Each row was made from one small tree. The marks that hang from a mark follow it in brackets, in alphabetical order. Every link used is in the known rows. Write each row's tree.
Known rows:
C{P}: [ -4   3  -3  -5   3 -12  -5 -22   2  13   8   0   0  -5  -2  26  -1 -17
  17   2  -3  -8  -9  -5  -5 -15   5  12   0   9   2   3  -9  -9 -13   3
   7   4   6  12  11]
C{P U}: [  4   3  -9  -7   4  -6 -11 -13  -3   4  -1  -1   3   3  -3   2   0  12
  21   5   0 -15  -9  10 -10  -6  -2  31  11  12  -7   5  -9  -7  -6  -3
   2  -1   0   0 -10]
B{E{C W{Y}}}: [  2  -5   7  -2  15 -17 -15  36 -14   6   7   8  -2  -1   2  -9   7   2
  -7   2 -10  13   1 -10  -6  22  -5  -7   1  -4   7 -11   3  13  -5   0
   2  21  -5  -2  -3]
E{W{U}}: [ -6   8  18  -7 -13 -13 -36  -6  11  20  -7 -15  -2   7  13   2   1  -2
 -10  -4   4 -26   5  -3  21 -19  30 -23  14   5  -7  -8   6  -2 -17  13
  -2  18   3   8   3]
Y{C}: [ 11  -1  -2   1 -12   6 -14  -8   4   4  -4  -8   5 -11 -14  -6   2  -7
   1   0  -3   3  18   7  -1 -13   3  19 -10  17 -25 -12  -4   1  -3   9
  -3 -14   1  22   4]
B{E}: [12 -2  0  0  1  1 -2 30 -4  5  5  7 -3  1  5 12  2 -2  3 -2 -5 -4 -5  9
  0 19 -2 14 -1  8 -2 -4 -4  9  1  8 -6 11  0  7 -3]
Y{C{U}}: [ 18  -1  -9  -3 -14  12 -17  -1   2  -3 -13  -7   8  -4 -17 -22   2  18
   8   3  -2  -2  18  23  -3  -5  -3  34  -1  18 -29  -8  -3   1   3   6
  -7 -18  -2  12 -13]
E{B C{P} W}: [-22   1   9   6   1 -24  15  -7  -7   3   8  -8  -1  -2  -4  10  -2 -14
   4   1   2  -3 -22 -10  -4  -7   6   3  -6   5   0  11  12  -8 -15  -2
  12 -18  -3   1  16]
E{B C{P}}: [ -9  -3  -1   6  18  -7  42  -3  -5  -3   9   6  -4  -3 -14  25  -3 -10
   9   2  -3   1 -10 -17  -8   1  -1  26 -16  10  12  15  -2   0 -11  -7
   5 -18   1  -4  13]
W{E{B} P U Y}: [  1   2 -12   2 -14  31  34 -20   8 -15  -8  14  -7  18  12   9  -5   0
  -2  -4 -11   5  21   2   6  -6  -4 -19  -2 -18   7   4 -14   4  10  -1
  -8   8  15  -2   0]
W{E{B C{P}} U}: [ -3  -4  -1  -3   7   3  34 -25   5   0   7   9  -8   8  -7  36  -5 -14
   2  -1 -11  -5  15  -8  23   5  15  13  -8  -1  10   9   1  -3 -16  12
  -6 -28   9  -8   9]
E{B C W{P U}}: [-11   5  24   7  -2   2  16   8  14   1  -8 -18  -1   9   2  -5  -6   3
 -10  -5  -1 -18 -32 -13  14 -10  16 -23   1   2   0   6  13  -5   1  -1
  -2 -15   2 -11   5]
E{B C}: [  1  -6  -4   5  14   1  37   4   2 -10  -3  11  -4  -1 -13   8  -1   8
  -4  -6  -5   1  15 -16  -7   6  -5  21 -19  10  10  12  -2   6   1  -5
  -3 -20   1 -14   7]
B{E{W{P U}}}: [  1   7  24   1 -13  -1 -20  36   7  11  -4 -21   0  11  18  -3  -3  -7
  -6  -1   0 -20 -47  10  17   5  16 -24  19  -3 -13  -9  11  -3   3   9
  -4  17   6   7  -5]
E{B W}: [ -9   6   4   5 -22 -12   1  -9  -5  -2  -5  -8  -8   4  15   0  -2  -4
  -4  -7  10 -11   8   9  -5  -9   5 -13  -5   7  -8  -1   5   4  -4   4
   2   0   2   7   7]
B{E{W}}: [  4   2  14   0 -10 -16 -22  30  -8   9   3  -7  -3   4  16  -2  -1  -7
  -2  -4   1  -7 -13  15   2  14   3  -9   7   4 -10 -11   9   3  -2  10
   1  12  -1  10  -1]
E{C{P}}: [ -2  -5   0  -5  27 -13   1 -14   2  12  11   4   2  -9 -17  20   3  -8
   9   5  -7   2 -14 -25  -4  -2  -1  22  -5   9  12   9   1  -9 -11  -4
   6 -11  -2  -4  12]
Y{C{P U}}: [  8   1  -7  -2 -12   0 -17 -12   0   3  -1 -10   9 -10 -22  -8   5   3
  20   9  -2  -3  -6  23  -6 -14   2  41   1  18 -31  -3  -2  -6  -8   6
   4 -19   0  20  -7]
B{E{W{Y}}}: [ -2   2   3  -2  -8 -13 -18  29 -14   7   7   4  -5   5  13  -7   5  -3
  -3  -1  -2   3   2   8  -5  11  -5 -16   9  -7  -3 -12  -4  13  -3   3
   3  35  -4  11  -2]
W{Y}: [  5  -2 -15  -7   2   4  -5  -9  -2   2   0  20  -1   2   1   2   5   8
   3  -2  -7   7  42 -13 -15 -15 -12   0  -3   0   8  -6 -23  12  -2  -8
   2  31   2   4   1]
E{B C{P U} W}: [-14   2   4   5   3 -22  10  -3  -8  -4  -1  -8   1   3 -12 -10  -3  11
   9   4   4  -7 -23   6  -5   5   5  14   4   7  -4  14  13  -4  -9  -6
   8 -22  -7  -8  -1]
P{C{U}}: [ 17  -6 -26  -8  13  15 -20  -4   6  -4  -3   6   6 -20  -4   2   7  21
   4   3  30  -6  28   6  -3   3  -2   8   4   4  15   4  -2   1   5  -6
  -5  12  -8 -16 -12]

Write each row's tree:
[-12   2  -7   3 -31  -3   6  -3  -8  -7  -7   0   1  -1   0 -16   2 -10
  -5  -3   5   9  30  13 -12 -20  -3  -8 -11  -3 -22 -13  -5  17  -6  -1
   6  12   1  29   6]
E{B W{Y{C}}}
[  4  -5  -2  -5   3  10  30 -15   8  -8  -3  13  -8  10  -5  20  -2   2
 -10  -6 -13  -2  38  -9  22  14  12   7 -15   2  11   3   1   4  -8  17
 -15 -25   1 -17   6]
W{E{B C} U}
[  5  -5   6  -2  27 -12   9  29  -6   7  16   5  -3  -3 -11  22   1 -13
   5   6 -11   5 -29 -10   0  21  -2  28  -1   9   3   3   3  -2  -7   2
   4  -5  -3  -1   4]
B{E{C{P}}}
[-16  -2  15  -1  17 -33 -24 -14  -2  16  12 -15   2 -10  -7   4   0 -13
   3   4  -1   0 -26 -18  -2  -8   7   1   3   5   4   0  12 -15 -15   0
  15 -11  -5   2  13]
E{C{P} W}
[  4  -4 -26   4 -24  16  25 -27 -10 -19  -2  22  -3   0 -10   1   0  -8
   0  -5  -8  28  65  17 -10  -3 -18  15 -26  -4 -12 -10 -16  14   5   5
  -1 -11   2  20   3]
W{E{B} Y{C}}
[  0   0  14  -1  15 -22 -16  31 -12  10   8 -12   3  -1  -8 -12   2   8
   7   7  -5  -2 -41  14   1  28   2  16  12   4  -6  -1  17  -4  -7   2
   5  -8  -8  -3 -11]
B{E{C{P U} W}}
[  7  -7 -13   2  10  -2  28 -25 -11 -16   2  14  -6   2 -12   3  -1   9
   9  -2  -6  12  15   7  -4  21 -13  39 -11   4   9  13   3  -8   2   3
   0 -45  -8 -17  -2]
W{E{B C{P U}}}
[ -9   0  10   6   2 -14  11  -1  -3  -3  -4  -3  -4  -1   3  -6  -5   1
  -8  -7   3   2   2  -8  -3  -1   4  -3 -10   7   2   5  11   2  -3  -2
   2 -18  -7  -9   8]
E{B C W}
[  3   3   4   2  15  -5 -27   2  -1  -3 -10  -5   6  -3  -3 -49   2  35
  -2   3  -5   8 -18 -10 -19   1 -15  -7  10  -6   3  -1   3  -7  17 -19
   7   3  -6 -23 -14]
E{C{U} W{P Y}}
[  4   3   0   3 -20  26  25 -18  14 -12 -10  -1  -5  15  15  14 -11  -7
  -3  -7  -6  -9   1   7  17  -1   5 -12  -3  -7   4   6  -1  -8  13  10
 -12 -20   9  -5   3]
W{E{B} P U}
[ -9   5  -4  -4 -18 -14 -32 -12 -10   8  -2 -10   6  -6  -9 -21   8   0
  11   8   7   6   7  18 -12 -19   0   2   9  -1 -26 -12  -2   1 -10  -2
  14  14  -3  26  -6]
E{W{Y{C{P U}}}}
[ 10  -6 -12  -4  20 -10  -7 -29  -8  -3   8   9   1  -2 -14  -3   0  11
  13   3  -8  10   9   3  -1  20 -11  34  -7   7  11   5   1 -18   1   4
   1 -38 -10 -19  -6]
W{E{C{P U}}}
[ -1   6  14   0 -12   5 -15  37   2  10  -2  -7   1  13  16  -6  -1  -1
  -7   2  -2  -8 -28   8   7  -1  10 -31  22 -14  -6 -11  -2   8   1   1
  -2  39   8  12  -5]
B{E{W{P U Y}}}
[ -4  -2  -9   2  17   0  38   0  -5  -9   0   5  -1   0 -19   4  -1  16
  16   8  -7  -7  -8  -2  -7   8  -5  39  -3  11   2  19   0   1  -7  -8
   1 -25  -2 -13  -3]
E{B C{P U}}
[ -1  -1 -17  -8  10  37  -5   2  21   3   1   8   6 -11   3  17   6  -3
  -8   5  21  -6  10 -18   5 -26   5 -31  13 -17  17   2 -14   4   2 -12
  -3  48   9  -5  -2]
W{P{C} U Y}
[  3  -5 -35   4  -3  37  26 -22  -2 -25   0  20   1  -9   8   9  -3 -11
  -3  -7  20  26  29   2 -12  -4 -28 -17 -13 -25  29   7 -14   0  27 -13
  -3   5   1 -10   4]
W{E{B} P{C} Y}
[  3  -2   5   7   4  22  32 -13  15 -11  -6   1  -2  12   2  10  -8   0
  -7  -3 -14  -2  -5 -10  19   6   3  -2 -10  -4  11  10   2 -11  12   7
 -14 -37   5 -21   1]
W{E{B C} P U}
[  2  -2  -2  -6  15 -17 -26   2  -6   1  -5   5   2   0 -14 -39   5  37
  -3   4  -6   8  19  -8 -11   6  -9  -1   9   0   5  -5   2   2  -1 -13
   5  11  -8 -20 -14]
E{C{U} W{Y}}
[ 22  -7  -2   0  23   0   2  40  -5  -5   2   9   0   1 -14 -11   6  25
   3   5 -10   1  -5   6  -1  38  -9  35   3  15  -2   4   3   6   4  -2
  -8 -10  -8 -21 -16]
B{E{C{U}}}
[  2  -5 -25   0 -13  11  27 -26 -12 -19   0  33  -7  10   8   6  -2  -3
  -1  -8  -7  21  63   4 -13   3 -19   4 -17 -11  11   0 -22  12   5   1
  -1   6   2   0   3]
W{E{B} Y}
[  3   1  -9   5 -10  23  -6  -3   6  -3  -9  -1   9  -8  -8 -19  -1  -3
   1   4 -10  14  -4  -4 -18 -26 -18   4  -5  -1 -15 -12 -18   1  16  -9
   6   8   2  18   0]
W{P Y{C}}
[  3   5  13   0  -6   9 -24  37  10  11   4 -18   6  -7  19  11  -1 -13
  -8  -1  24 -16 -38   8  21   5  16 -34  20 -11  -1  -6  16  -2   4   5
  -7  23   3   5  -3]
B{E{W{P{C} U}}}
[-10  11  12  -3 -13   3 -26  -4  12  13  -9 -13   3  10  16 -13  -3   2
  -7  -1   0 -14 -11  -9   6 -27  12 -41  21 -12  -3  -8  -6  -1  -1  -5
   4  35  11   7   0]
E{W{P U Y}}
[ 17  -7 -18   1   6  21 -18 -30   6  -9   3   5   4 -17  12   9  -4 -11
  -7  -6  24  15   6  -1   0   5 -18 -13  -6 -10  24   3   3 -22  27   0
  -5 -15  -4 -13   2]
W{E P{C}}
[  2   0  24  10  11  -8 -17  40  -3   4   6 -15   0  -1   5 -16  -2  -3
  -5  -1  -5   3 -53  -2  -2  20  -4  -6   5   2  -2  -5  15  -5  17  -2
   1  -8  -8  -8  -2]
B{E{C W{P}}}
[ -8   8   8  -7 -23  -2 -31  -2   8  16  -4  -9   3   0  -2  -7   8  -7
  -6   1  -3  -8  27   5  13 -28  19 -25   8  -2 -23 -19  -6  10 -21  10
   5  28   7  28   1]
E{W{U Y{C}}}
[ -7   0  18  -1  14 -28 -13  28 -11  15  14 -11   0  -5  -2   6   1 -15
   5   5  -2   2 -41  -3   2  20   4   6   6   1  -1  -3  15  -6 -10   5
   7  -3  -9   7   4]
B{E{C{P} W}}
[  8  -5 -23   4  -3  29  19 -25   1 -22   1   7   0 -14  13  14  -7 -11
   0  -9  27  16   9   8  -3   4 -17 -11 -15 -15  24  10  -3 -12  30  -2
  -7 -23  -5 -11   5]
W{E{B} P{C}}
[  0  -8 -15  -5   8  16  40 -16   2 -14  -2  29  -6  10  -5  13   3   8
  -9  -3 -18  10  60 -18  14   8   5   3 -12  -9  18   4 -12  15 -10   1
  -7   5   4 -15   1]
W{E{B C} U Y}
[-10   6   7  -8 -13  -7 -28  -5   7  16  -3   0  -1  10   8   0   4   2
 -12  -1   3 -13  25  -8   7 -21  21 -33  16  -5  -4 -13  -6  10 -19   4
   3  43   6  10   0]
E{W{U Y}}
[  4   0  12   5  14  -6 -11  37 -10   2   4  -4   1  -1   0 -21   3   3
  -6   3  -5  12 -34  -9 -10  18 -13 -13   6  -9   2  -7   8  -1  15 -10
   7  13  -5  -4  -5]
B{E{C W{P Y}}}
[-13   6   8   2 -16  16   0   4  18  -2  -7 -19   2  -4  18  13  -7 -10
 -12  -6  32 -23 -19   2  17 -17  21 -42   9 -10   4   3  11  -1   4  -1
  -3  12   4   3   6]
E{B W{P{C} U}}
[-11   7  10  12 -22   0   2  -8  -2  -5  -9 -18  -5   7  20 -11  -9  -6
   0  -6  12 -10 -28   8  -8 -13  -3 -19  -1   1  -4   4   5  -5  16  -2
   4  -7   2   6   7]
E{B W{P}}
